Each row was made from one path, in order. Every step used is in the known rows, and no mark comes twice. Write each row's path.
Known rows:
fazumif > fari: [ 0.09 -0.08 -1.06  3.35 -1.91  0.99 -1.07 -0.75 -0.06 -2.36 -1.91  3.25
  1.37  2.53  1.22  2.19  4.11]
fari > dogul > tuti: [ 2.34  0.19 -1.71  2.68 -2.79  0.65 -2.94 -0.69 -1.10 -2.71 -2.66  3.56
  2.29  3.24  1.20  1.29  3.41]
dogul > peloge: [ 1.33  0.05  0.18  3.99 -1.27  1.42 -3.54 -0.41 -2.43 -2.68 -1.31  2.59
  1.34  2.18  0.68  1.67  4.21]
peloge > dogul > tuti > fazumif: [ 3.48  0.48 -1.18  3.26 -1.59 -0.80  0.17 -1.78 -0.93 -0.73 -2.11  3.72
  0.81  3.72  0.72  2.10  3.31]
vefi > dusu > tuti: [ 0.24 -0.39  0.10  2.91 -1.93  0.45 -5.90 -0.97 -2.18 -3.83 -1.46  2.31
  1.62  1.66  1.21 -0.30  4.76]
peloge > fazumif: [ 1.49  0.80 -1.41  3.25 -1.99 -0.17 -0.41 -1.54 -1.95 -2.54 -1.87  2.66
  1.50  4.35  0.71  2.75  4.47]
dusu > tuti > vozaru: [ 0.60  0.64  0.66  4.23 -0.40  0.62 -1.81  1.00 -0.08 -2.77 -0.77  0.92
  0.29  0.36 -0.97 -0.68  4.38]
dusu > tuti: [ 0.03  0.60 -0.07  4.26 -1.74  0.97 -3.02  0.80 -0.72 -3.38 -1.02  1.14
  1.54  2.44 -0.06 -0.15  5.63]
vefi > dusu > tuti > fazumif > fari: [-0.62 -1.63  0.75  1.71 -0.82  0.37 -2.33 -1.41 -1.06 -1.87 -2.36  3.27
  0.69 -1.37  1.04  0.43  3.28]
tuti > vozaru > fari > dogul: [ 1.23 -0.04  0.49  2.18 -1.08  1.65  0.73 -1.36 -0.31 -2.13 -2.52  3.35
  0.54 -0.02  1.00  2.00  2.76]
fazumif > fari > dogul: [ 0.45 -1.14 -1.02  1.61 -2.13  1.73 -0.74 -1.14 -0.55 -2.15 -3.32  3.41
  1.94  1.34  1.20  2.21  3.36]
tuti > vozaru > peloge > fazumif: [ 2.31 -0.10  0.90  3.44 -0.43  0.72  1.91 -2.04 -1.81 -1.19 -1.81  2.74
  0.15  1.36  0.48  2.71  2.51]
peloge > fazumif > fari > dogul: [ 1.04 -1.33 -1.57  0.83 -2.34  0.91  1.62 -2.36 -2.05 -1.06 -4.04  3.67
  2.05  1.94  1.42  4.08  2.94]
tuti > vozaru > peloge: [ 1.60  0.04  1.57  4.18 -0.40  1.39 -0.52 -0.69 -0.23 -2.29 -1.04  2.39
 -0.02  0.82  0.17  0.94  2.79]
tuti > vozaru > fari > dogul > peloge > fazumif: [ 2.40 -0.93  0.90  1.52 -0.64  1.67  2.67 -2.82 -4.02 -0.20 -3.57  3.89
  0.55 -1.09  1.46  4.81  1.70]
peloge > fazumif > fari > dogul > tuti > vozaru: [ 2.89 -0.68 -1.81  1.10 -1.82 -0.07  2.73 -2.32 -1.75  0.07 -4.02  4.52
  1.05  0.41  1.20  4.09  1.20]
fazumif > fari > dogul > tuti: [ 1.66 -0.66 -1.91  1.98 -2.86  1.11 -1.03 -1.17 -0.80 -1.47 -3.45  4.55
  2.43  1.92  1.92  2.63  2.69]
dogul > peloge > fazumif > fari: [ 1.28 -1.02 -0.71  2.56 -1.55  1.12  0.83 -2.21 -3.72 -0.38 -2.88  3.76
  1.42  1.43  1.57  4.94  3.11]
vefi > dusu: [ 1.14 -0.10 -0.61  2.72 -2.17  0.05 -5.71 -2.05 -1.74 -4.05 -1.44  3.44
  1.34  3.16  1.57  0.74  4.03]

Which path is each row?
[ 2.31 -1.19 -0.38  1.54 -1.64  1.37 -0.89 -2.04 -4.39 -1.38 -3.52  2.96
  1.92  1.68  0.98  3.51  2.93] => fari > dogul > peloge > fazumif
[-0.59 -1.76  0.65  1.19 -0.72  1.63  0.61 -0.02 -0.14 -1.17 -3.48  2.25
  1.14 -1.80 -0.04  0.62  3.24] => dusu > tuti > fazumif > fari > dogul
[ 2.22 -0.60 -1.23  1.84 -1.68  0.74  0.29 -1.10 -0.15 -0.92 -3.33  4.35
  1.03 -0.07  0.96  2.13  1.61] => fazumif > fari > dogul > tuti > vozaru
[ 3.66  0.83 -0.74  3.83 -1.83  0.03  1.83 -2.55 -1.29 -0.19 -1.84  4.63
  0.37  2.84  1.98  3.93  2.99] => peloge > dogul > tuti > vozaru > fari
[-0.14  0.35  0.76  3.72 -0.42  0.51 -1.48  0.80  0.07 -2.64 -1.18  1.22
  0.58  0.72 -0.74 -0.67  4.68] => dusu > tuti > fazumif
[ 1.92  0.31 -1.16  2.52 -3.11  1.37 -0.86 -1.61 -1.42 -2.18 -2.95  4.77
  2.37  2.60  2.66  3.13  3.37] => vozaru > fari > dogul > tuti
[ 2.50 -1.55  0.39  2.04 -1.45  1.98  1.35 -1.71 -0.64 -0.17 -3.49  4.65
  0.96 -1.11  1.49  2.66  0.88] => fazumif > fari > dogul > tuti > vozaru > peloge
[ 0.95 -2.02 -0.02  1.58 -1.57  2.47 -1.29 -1.30 -2.52 -1.11 -3.64  3.58
  1.89 -0.30  1.43  3.05  2.74] => fazumif > fari > dogul > peloge
[ 2.58 -1.84 -0.86  1.31 -2.77  1.46  2.40 -3.16 -3.02  0.34 -4.48  5.18
  2.38  1.54  2.82  5.11  1.48] => vozaru > peloge > fazumif > fari > dogul > tuti
[ 0.20 -1.36 -0.19  0.99 -0.94  1.23  0.83 -1.07  0.26 -1.39 -3.48  3.45
  0.89 -0.35  0.38  1.67  2.46] => tuti > fazumif > fari > dogul
[ 4.19  0.86 -1.31  3.80 -1.58 -0.65 -0.18 -1.70 -0.98 -0.91 -1.61  3.48
  0.36  3.37  0.43  2.10  2.97] => peloge > dogul > tuti > vozaru
[ 3.83 -0.67  0.07  1.99 -1.49  0.79  1.95 -2.52 -2.64 -0.48 -3.45  3.96
  1.02  0.82  1.17  3.19  1.11] => fari > dogul > tuti > vozaru > peloge > fazumif
[ 1.29 -2.25  0.09  0.95 -2.10  2.16  2.58 -3.07 -2.68 -0.34 -4.21  4.07
  1.94  0.99  2.09  4.66  2.08] => vozaru > peloge > fazumif > fari > dogul
[ 0.79 -2.26  0.72  0.98 -0.36  1.99  0.29 -1.23 -1.70 -0.37 -3.81  3.64
  0.97 -2.02  0.56  2.40  1.77] => tuti > fazumif > fari > dogul > peloge
[ 0.14 -0.63  0.94  2.28 -0.64 -0.08 -4.18 -0.93 -1.30 -3.08 -1.63  2.35
  0.54  0.02  0.43 -0.86  3.83] => vefi > dusu > tuti > fazumif
[ 1.61 -1.00  0.72  2.73 -0.59  1.14  3.86 -2.54 -1.53  0.01 -2.54  3.65
  0.10  0.13  1.08  4.18  1.85] => tuti > vozaru > peloge > fazumif > fari
[ 1.56 -0.35  1.68  3.68 -0.30  1.03  1.70 -1.01 -2.25 -1.07 -1.62  1.55
  0.35 -0.08 -0.02  1.78  3.26] => dusu > tuti > vozaru > peloge > fazumif
[ 2.26  0.03 -0.89  1.98 -1.54  0.25 -1.26 -0.72 -0.36 -2.06 -2.91  3.64
  1.34  1.53  0.42  0.78  2.53] => fari > dogul > tuti > fazumif
[ 1.90 -1.10  0.19  1.49 -1.97  1.96  1.23 -2.94 -4.67 -0.72 -3.78  4.11
  1.96  1.02  2.44  5.31  2.87] => vozaru > fari > dogul > peloge > fazumif
[ 3.91 -0.26 -0.41  4.02 -2.60  0.80 -0.59 -2.50 -2.36 -0.69 -2.00  4.03
  1.65  4.51  2.15  3.20  3.31] => vozaru > peloge > dogul > tuti
